Each row was made from one path, in order. Every step used is in the known rows, and no mark comes twice. Write each row's path.
Known rows:
guke > bisu > feva > keva: [-0.442  0.157  0.346  0.927 -3.690 -0.371  1.245 -1.277 -0.002  2.987
 -0.684  2.139  0.209  3.532 -1.639 -5.360  1.268  3.926 -6.054  0.656
 -0.891]
bisu > feva > sakad: [-0.856 -1.664  2.813 -0.192 -2.441  0.930  0.185 -0.133 -0.242  3.398
 -1.963  1.510  0.473  2.390  0.128 -4.623  1.691  4.679 -3.845 -2.402
 -1.535]
vaduka > sakad > feva > bisu: [-0.978 -0.812  1.323  0.214 -1.073 -0.105  0.774 -2.181 -0.165  1.176
  0.044  1.130  1.571  0.725 -3.941 -4.698  1.786  4.571 -1.505  0.336
 -0.269]
gakef > keva > vaduka > sakad > feva > bisu > ziku: [-1.896  1.282  0.332  0.363 -1.793 -2.033  1.494 -1.312 -0.383 -0.316
  1.074  2.232 -0.395  0.603 -2.594 -6.556  3.921  4.859 -4.608  0.790
 -2.580]
gakef > sakad > feva > keva > vaduka: [ 0.104 -0.722  1.235  0.570 -3.228 -1.255  2.066 -2.409  0.150  1.709
 -1.789  2.971 -1.973  1.136 -0.404 -4.094  1.891  3.589 -3.408 -0.030
 -2.388]
gakef > sakad: [ 1.232 -1.747  2.953  1.966 -3.274 -0.733  1.738  1.779 -1.054  1.830
 -1.518  3.922  0.028  1.720  1.691 -3.334  2.813  3.743 -2.748 -3.049
 -1.709]
gakef > keva > vaduka: [-1.170  0.464  0.817  1.531 -3.317 -3.609  2.298 -0.340  0.521  0.789
 -1.429  2.286 -0.872  1.081  0.551 -3.142  3.574  3.279 -5.734 -1.676
 -4.178]
gakef > keva > feva: [-1.261 -0.279 -1.800  1.772 -4.050 -1.353  2.444  3.739 -1.181  1.317
 -1.174  1.945  0.654  2.037 -0.919 -2.654 -0.371  5.729 -3.691 -2.130
 -2.809]
gakef > keva > basim: [-1.737  0.149 -0.014  1.081 -3.321 -4.647  2.867  0.677 -1.961  1.891
  0.178  2.721  0.072  0.552 -1.986 -3.497  1.351  3.446 -4.698 -1.967
 -3.799]
bisu > ziku: [-0.605  0.656  0.387  1.491 -2.249 -2.204  1.003  2.491 -1.177  1.853
 -0.106  1.501 -1.351  1.240 -0.306 -6.051  3.950  4.737 -4.582 -1.061
 -3.617]
vaduka > sakad > feva > keva: [ 0.127 -0.712  1.704 -0.073 -2.992 -0.848  2.772 -1.962 -1.100  2.343
 -0.056  2.509 -0.312  1.178 -2.716 -4.590 -0.593  4.026 -2.567  1.370
  0.142]
sakad > feva: [ 0.489 -1.623  1.516  2.681 -2.293  0.026  0.250  1.943 -0.839  3.326
 -0.961  1.202 -1.064  0.361 -1.507 -3.560  0.538  5.123 -0.730 -0.624
 -1.303]
bisu > feva > sakad > vaduka: [ 0.083 -0.884  2.177  0.280 -0.556  0.092 -0.254 -1.954  1.393  3.614
 -0.037  1.743 -1.141  0.796  1.081 -3.685  4.457  3.124 -2.360 -1.161
 -2.190]
keva > feva > bisu > guke: [-2.083  1.352 -1.122  0.166 -1.895 -0.189  0.509  0.568  0.829  2.784
 -0.061  1.552  0.430  3.047 -3.722 -3.923  1.132  4.975 -3.987  0.778
 -4.163]
vaduka > sakad > feva: [ 1.166 -1.542  1.533  1.710 -2.652 -0.622  0.852  0.640 -0.801  1.808
  0.420  2.350  0.412 -0.039 -1.847 -3.793  0.507  4.392 -0.038  1.024
 -0.999]
gakef > sakad > feva > bisu: [-0.912 -1.291  2.144  0.988 -1.375  0.817  0.646 -1.470 -0.373  1.656
 -0.928  1.792  0.551  1.159 -2.722 -4.441  2.002  4.917 -1.743 -1.265
 -0.092]
vaduka > sakad > feva > keva > basim: [-0.521 -0.798 -0.192 -0.445 -3.094 -2.839  2.676 -1.927 -2.192  2.436
  0.530  2.985 -0.358  0.266 -3.780 -4.646 -0.531  3.468 -2.216  0.792
 -2.155]
gakef > keva > feva > sakad: [-2.237 -1.494  1.342 -0.176 -2.776  0.448  2.639  0.721 -1.089  2.201
 -2.158  1.815 -0.484  1.845 -0.361 -3.337  0.101  5.355 -3.223 -3.351
 -2.264]
keva > vaduka > sakad > feva: [ 1.136 -1.375  1.085  1.457 -2.732 -1.044  0.820 -0.364 -0.134  1.220
  0.111  2.560 -0.107 -0.265 -1.526 -3.820  1.181  4.072 -0.268  1.362
 -1.941]
guke > sakad: [ 0.227  1.607 -0.123 -1.433 -1.462 -1.289  1.010 -0.419 -0.649  2.483
 -1.925  0.400 -0.948  2.368 -1.447 -4.643  3.009  3.750 -2.618 -1.035
 -2.229]
guke > sakad > vaduka: [ 0.790  1.382  0.160 -0.574  0.166 -1.446  0.303 -2.216  1.124  2.992
 -0.065  0.959 -2.152  0.751 -0.015 -3.673  5.370  2.423 -1.495 -0.154
 -2.675]

Which path is each row?
[-1.221  3.252 -0.601 -2.422 -0.802 -0.796  0.602 -2.176  0.643  2.537
 -0.879  0.801 -0.731  3.315 -3.596 -5.016  3.061  3.798 -3.670  0.993
 -3.220]
feva > bisu > guke > sakad
[ 0.794 -0.106  0.448 -0.881 -3.594 -2.753  1.990 -2.572  0.304  0.117
  0.296  3.401  1.723  1.406 -0.938 -4.636  2.393  2.667 -3.802  1.863
 -2.361]
bisu > feva > keva > vaduka > sakad
[-0.335 -1.239  0.957  0.181 -0.404  0.395  0.786 -1.232  0.836  3.329
 -0.519  1.519 -2.022  0.395  0.665 -3.051  3.413  3.585 -0.909 -1.657
 -2.791]
keva > feva > sakad > vaduka
[-0.880 -0.774  1.201  0.263 -0.791 -0.237  1.524 -1.353  0.799  2.808
 -0.189  1.952 -1.892  0.409  0.738 -2.830  3.322  3.561 -1.959 -1.761
 -2.699]
gakef > keva > feva > sakad > vaduka
[-0.363 -0.464  0.704  0.459 -2.920 -1.557  1.828 -2.278  0.260  2.128
 -1.788  1.954 -2.011  1.049 -1.081 -4.212  1.708  3.662 -3.560  0.243
 -2.693]
sakad > feva > keva > vaduka
[ 0.508 -0.247  0.767 -0.912 -3.177 -3.011  2.707 -2.697  0.038  0.159
  0.125  3.211  1.000  0.921 -0.931 -4.355  2.537  2.394 -3.340  1.370
 -2.601]
feva > keva > vaduka > sakad
[-1.966  1.790  0.675  0.255 -1.931 -1.336  1.081 -1.910  1.435  1.653
  1.137  2.714  0.226  1.931 -3.845 -4.008  1.885  4.093 -4.412  2.404
 -3.774]
gakef > keva > vaduka > sakad > feva > bisu > guke
[ 0.341 -0.301 -0.409  3.102 -3.661  0.063 -1.305  1.690  0.788  2.668
 -0.435  1.826  1.153  3.287 -0.275 -4.864  3.109  4.304 -5.030 -0.060
 -2.521]
guke > bisu > feva
[-0.045 -0.792  1.851  0.983 -0.592  0.485 -0.396 -2.338  1.772  3.529
  0.164  1.862 -1.590  1.005  1.022 -3.876  5.026  2.867 -2.565 -0.748
 -2.505]
guke > bisu > feva > sakad > vaduka
[-1.992 -0.633 -1.296  0.028 -1.608  0.322  0.918  0.139 -0.488  1.561
 -1.547  0.275  1.526  2.196 -3.296 -4.274  1.257  5.488 -2.583 -1.728
 -1.664]
keva > feva > bisu
[-1.504 -0.875  1.303  0.877 -0.858  0.379  0.325 -1.299 -0.245  2.247
 -0.937  0.338  0.511  1.032 -3.694 -4.571  1.762  5.023 -1.928 -0.811
 -0.465]
sakad > feva > bisu
[-0.520  1.082 -0.031 -0.755 -2.650 -1.415  1.685 -3.178  0.733  2.167
 -1.442  2.108 -2.522  1.722 -1.900 -4.489  1.762  3.591 -3.772  1.546
 -3.371]
bisu > guke > sakad > feva > keva > vaduka
[-1.380  0.347  0.636 -0.674 -0.464  0.555  0.357 -2.528 -0.139  1.982
 -1.148  0.100  0.121  1.463 -4.262 -5.047  2.088  4.881 -1.694 -0.296
 -0.345]
guke > sakad > feva > bisu
[-1.125 -1.540  2.335  0.760 -2.542  1.430  0.079 -0.681  0.282  3.213
 -1.636  1.699 -0.164  2.727  0.085 -4.887  2.532  4.350 -4.182 -1.873
 -2.032]
guke > bisu > feva > sakad
[-0.446  1.133  0.787 -1.081 -2.377 -0.200  2.214 -2.384 -0.596  3.407
 -0.789  1.794 -1.986  2.218 -3.492 -4.908 -0.440  4.382 -3.153  1.654
 -0.750]
bisu > guke > sakad > feva > keva
[-0.218  2.389 -1.387 -1.377  0.289 -0.606  0.077 -2.719  1.836  2.815
  0.601  1.280 -1.819  1.634 -1.766 -3.798  4.526  3.107 -1.725  1.310
 -3.528]
keva > feva > bisu > guke > sakad > vaduka
[-0.351 -0.749  1.676  0.598 -2.763 -0.365  2.332 -1.042 -1.114  3.445
 -1.057  1.722 -1.321  1.424 -2.434 -4.431 -0.617  4.524 -3.063  0.273
 -0.091]
sakad > feva > keva
